Known rows, with every way that one mark hangs from another:
Q335[Q617]: 0.157	-2.126	0.918	-0.512	1.096	2.022	-1.648	1.329	0.930	0.137	-0.185	-1.723	2.152	1.508	-3.072	0.297	-0.348
Q587[Q3[Q335[Q617]] Q988]: 1.501	-1.358	-1.170	-2.364	-0.125	3.043	1.486	-3.015	-2.476	0.019	-0.400	3.133	-1.392	2.092	-1.606	-1.019	1.057
Q587[Q3 Q988]: 1.394	-5.599	0.274	-0.925	-1.943	1.598	0.870	-1.004	-1.570	3.336	-1.745	4.680	0.930	-6.358	0.062	0.851	2.251
Q335[Q617[Q400[Q3]] Q988[Q587]]: 0.916	-0.523	1.070	-1.073	6.394	2.863	-0.137	3.258	1.509	-0.126	0.449	1.149	-1.772	-1.274	-3.773	1.508	0.615
Q335[Q988]: 0.296	-2.781	1.251	0.811	-0.046	-0.161	-1.440	2.782	1.130	2.462	-0.039	-2.195	1.714	-2.151	-2.269	1.742	0.037
Q400[Q3[Q587]]: -0.909	-0.805	1.217	0.530	-1.761	3.425	-2.061	0.268	0.915	1.071	-0.699	2.488	2.953	-5.339	3.870	1.079	0.322
Q400[Q617]: -1.853	-0.075	2.355	0.005	-0.001	-2.260	-0.523	1.092	2.008	2.281	-2.413	-1.777	2.226	2.756	-0.068	0.343	0.446
Q617[Q400[Q3[Q335 Q587[Q988]]]]: -1.034	4.758	1.003	-0.825	-0.937	3.464	1.168	-0.792	-0.994	0.129	-0.596	5.424	-0.457	-0.074	3.431	-0.328	0.755
Q988[Q335 Q587[Q3[Q400]]]: 1.290	-3.571	-2.680	1.756	-0.870	-4.705	0.528	-0.630	-0.424	-1.255	0.336	-0.994	-1.015	-6.890	2.079	0.592	-0.530
Q335[Q617 Q988[Q587]]: 0.744	-0.996	0.263	0.502	3.313	-0.656	-2.898	2.761	1.451	0.737	1.566	-2.159	-0.295	-3.663	-3.260	1.535	0.189
Q3[Q400 Q587]: -1.092	0.930	0.578	2.048	-4.470	-0.268	-1.700	-0.584	0.316	0.798	0.845	-0.504	2.561	-4.285	3.212	-0.337	-0.768
Q988[Q587]: -0.919	-1.601	0.362	1.575	0.072	-1.689	-3.154	2.231	1.503	1.088	0.090	-1.552	1.636	-6.651	0.351	2.104	0.276
Q617[Q400]: -0.603	-0.602	1.964	-0.312	0.879	1.060	-0.718	3.032	1.848	0.722	-0.873	-0.116	1.727	0.608	-2.610	1.068	-0.102
Q400[Q3[Q335 Q587[Q988]] Q617]: -2.243	5.314	1.325	-0.540	-1.977	-0.153	1.084	-2.572	-0.950	1.506	-1.944	3.847	-0.021	1.948	5.803	-1.004	1.396
Q400[Q3 Q617]: -1.778	-1.747	2.399	-0.622	0.614	0.202	1.047	0.938	1.262	2.166	-3.270	-0.014	2.137	2.230	1.110	0.498	1.003
Q400[Q3]: -0.507	-4.477	1.114	-0.033	-0.324	3.750	-0.105	1.632	0.544	1.282	-1.667	0.739	2.560	-2.020	0.491	1.393	0.414
Q988[Q587[Q3]]: 0.627	-4.951	-0.602	0.211	-0.259	-0.249	-2.293	-0.301	0.245	1.033	-0.555	1.817	0.476	-8.110	0.499	1.912	1.110
Q617[Q400[Q3[Q335]]]: -0.982	0.755	0.827	-1.255	1.274	3.688	1.307	1.001	0.387	-1.377	-0.809	0.655	-0.103	5.670	-0.761	0.219	-0.324
Q400[Q3[Q335[Q988]] Q617]: -1.474	1.525	1.270	-0.767	1.090	-0.342	1.724	0.200	0.428	1.180	-1.627	-1.655	-0.684	7.200	0.545	-0.022	0.290
Q988[Q335[Q617[Q400]] Q587[Q3]]: 2.061	-0.953	-1.582	-1.172	5.147	-1.433	0.076	0.749	1.287	-3.136	0.084	1.165	-2.138	-1.631	-2.757	0.626	-0.472
Q3[Q335[Q617] Q400 Q587[Q988]]: -0.245	5.342	-0.741	0.446	-3.186	0.408	0.288	-3.055	-2.143	-0.602	1.866	0.837	-0.752	2.388	2.312	-2.506	-0.389

Rows:
-1.790	4.081	-0.134	1.656	-0.357	-6.745	0.491	-0.182	0.180	0.496	0.980	-4.659	-2.522	3.726	1.187	-0.518	-0.246 => Q3[Q335[Q988[Q587]] Q400[Q617]]
0.604	-0.714	-2.090	-1.299	1.329	1.361	-1.511	-2.367	-0.811	-2.319	1.118	0.572	-1.920	0.659	-1.111	-0.047	-0.070 => Q988[Q587[Q3[Q335[Q617]]]]
0.117	1.975	-1.585	1.062	0.992	-1.896	-0.688	0.180	-0.502	-1.515	3.202	-4.466	-2.696	2.727	-1.848	-0.646	-1.096 => Q3[Q335[Q617 Q988[Q587]] Q400]
0.950	3.033	-0.404	0.762	0.200	-1.283	-0.900	-0.026	0.082	-0.659	0.164	1.050	1.052	-3.734	1.732	-0.475	-0.278 => Q3[Q587[Q988[Q335[Q617]]]]
-0.361	1.139	-0.914	0.069	-1.316	0.853	0.688	-0.977	-0.975	-1.943	1.536	-3.877	-0.245	8.214	-1.812	-1.907	-1.616 => Q3[Q335[Q617] Q400]
1.077	-1.673	1.971	-2.063	4.798	4.831	1.301	2.917	1.324	0.379	-0.425	0.875	-0.378	3.875	-5.079	0.606	0.417 => Q335[Q617[Q400[Q3]] Q988]
0.893	-2.369	-1.594	-0.295	-4.389	0.037	3.222	-3.368	-3.552	1.094	-0.125	2.514	-1.291	-0.045	1.333	-1.297	0.896 => Q587[Q3[Q335 Q400] Q988]
-0.918	4.984	-0.800	0.547	-2.994	0.909	-1.167	-2.573	-0.590	-2.376	2.394	-2.210	0.157	4.835	1.522	-2.280	-1.892 => Q3[Q335[Q617] Q400 Q587]
-2.414	3.686	1.779	1.418	-3.584	-3.695	-0.599	-1.390	1.007	1.594	-0.750	-0.839	1.904	1.125	3.765	-1.207	-0.086 => Q3[Q400[Q617] Q587]
0.966	5.223	0.469	-0.362	2.344	-1.125	0.235	1.266	0.904	-1.273	0.137	2.473	-0.097	-1.548	-0.177	-0.666	-0.331 => Q3[Q587[Q988[Q335[Q617[Q400]]]]]
0.479	1.131	-0.756	0.126	-0.492	0.324	0.923	-0.199	-0.807	-1.076	2.350	-4.679	-1.262	7.408	-3.148	-1.480	-1.545 => Q3[Q335[Q617 Q988] Q400]
0.960	-0.402	0.246	-1.406	5.140	2.252	2.242	2.856	1.656	-2.707	-1.293	-0.133	0.005	4.058	-2.763	0.066	-1.081 => Q988[Q335[Q617[Q400[Q3]]]]
1.684	1.608	0.327	-0.902	3.928	-1.247	2.140	2.899	0.643	-0.882	-0.685	0.475	-0.275	1.831	-3.368	-0.156	-0.208 => Q587[Q988[Q335[Q617[Q400]]]]
-0.144	-1.669	-2.475	0.721	-2.682	-1.904	0.164	-2.744	-1.595	-1.137	1.184	-0.465	-1.875	-2.181	1.880	-0.146	-0.195 => Q988[Q587[Q3[Q335 Q400]]]
0.572	-0.717	-2.656	-0.437	-0.461	0.083	0.117	-3.234	-1.824	-2.581	1.928	-0.478	-2.751	1.630	-0.392	-1.231	-0.542 => Q988[Q587[Q3[Q335[Q617] Q400]]]
1.249	-2.611	-1.482	-0.111	-2.877	-0.249	1.877	-2.128	-2.102	0.353	1.049	-1.285	-1.807	2.647	-0.856	-0.668	-0.315 => Q587[Q3[Q335[Q988] Q400]]
0.454	-4.939	-1.271	0.986	-1.997	-1.636	-0.525	-1.405	-0.783	0.883	0.387	0.895	-0.450	-7.065	1.346	0.775	0.771 => Q988[Q587[Q3[Q400]]]
0.403	2.395	-0.175	1.773	-1.969	-3.140	-0.870	0.611	0.444	0.714	-0.496	1.460	1.820	-7.454	4.043	0.588	0.019 => Q3[Q587[Q988[Q335]]]
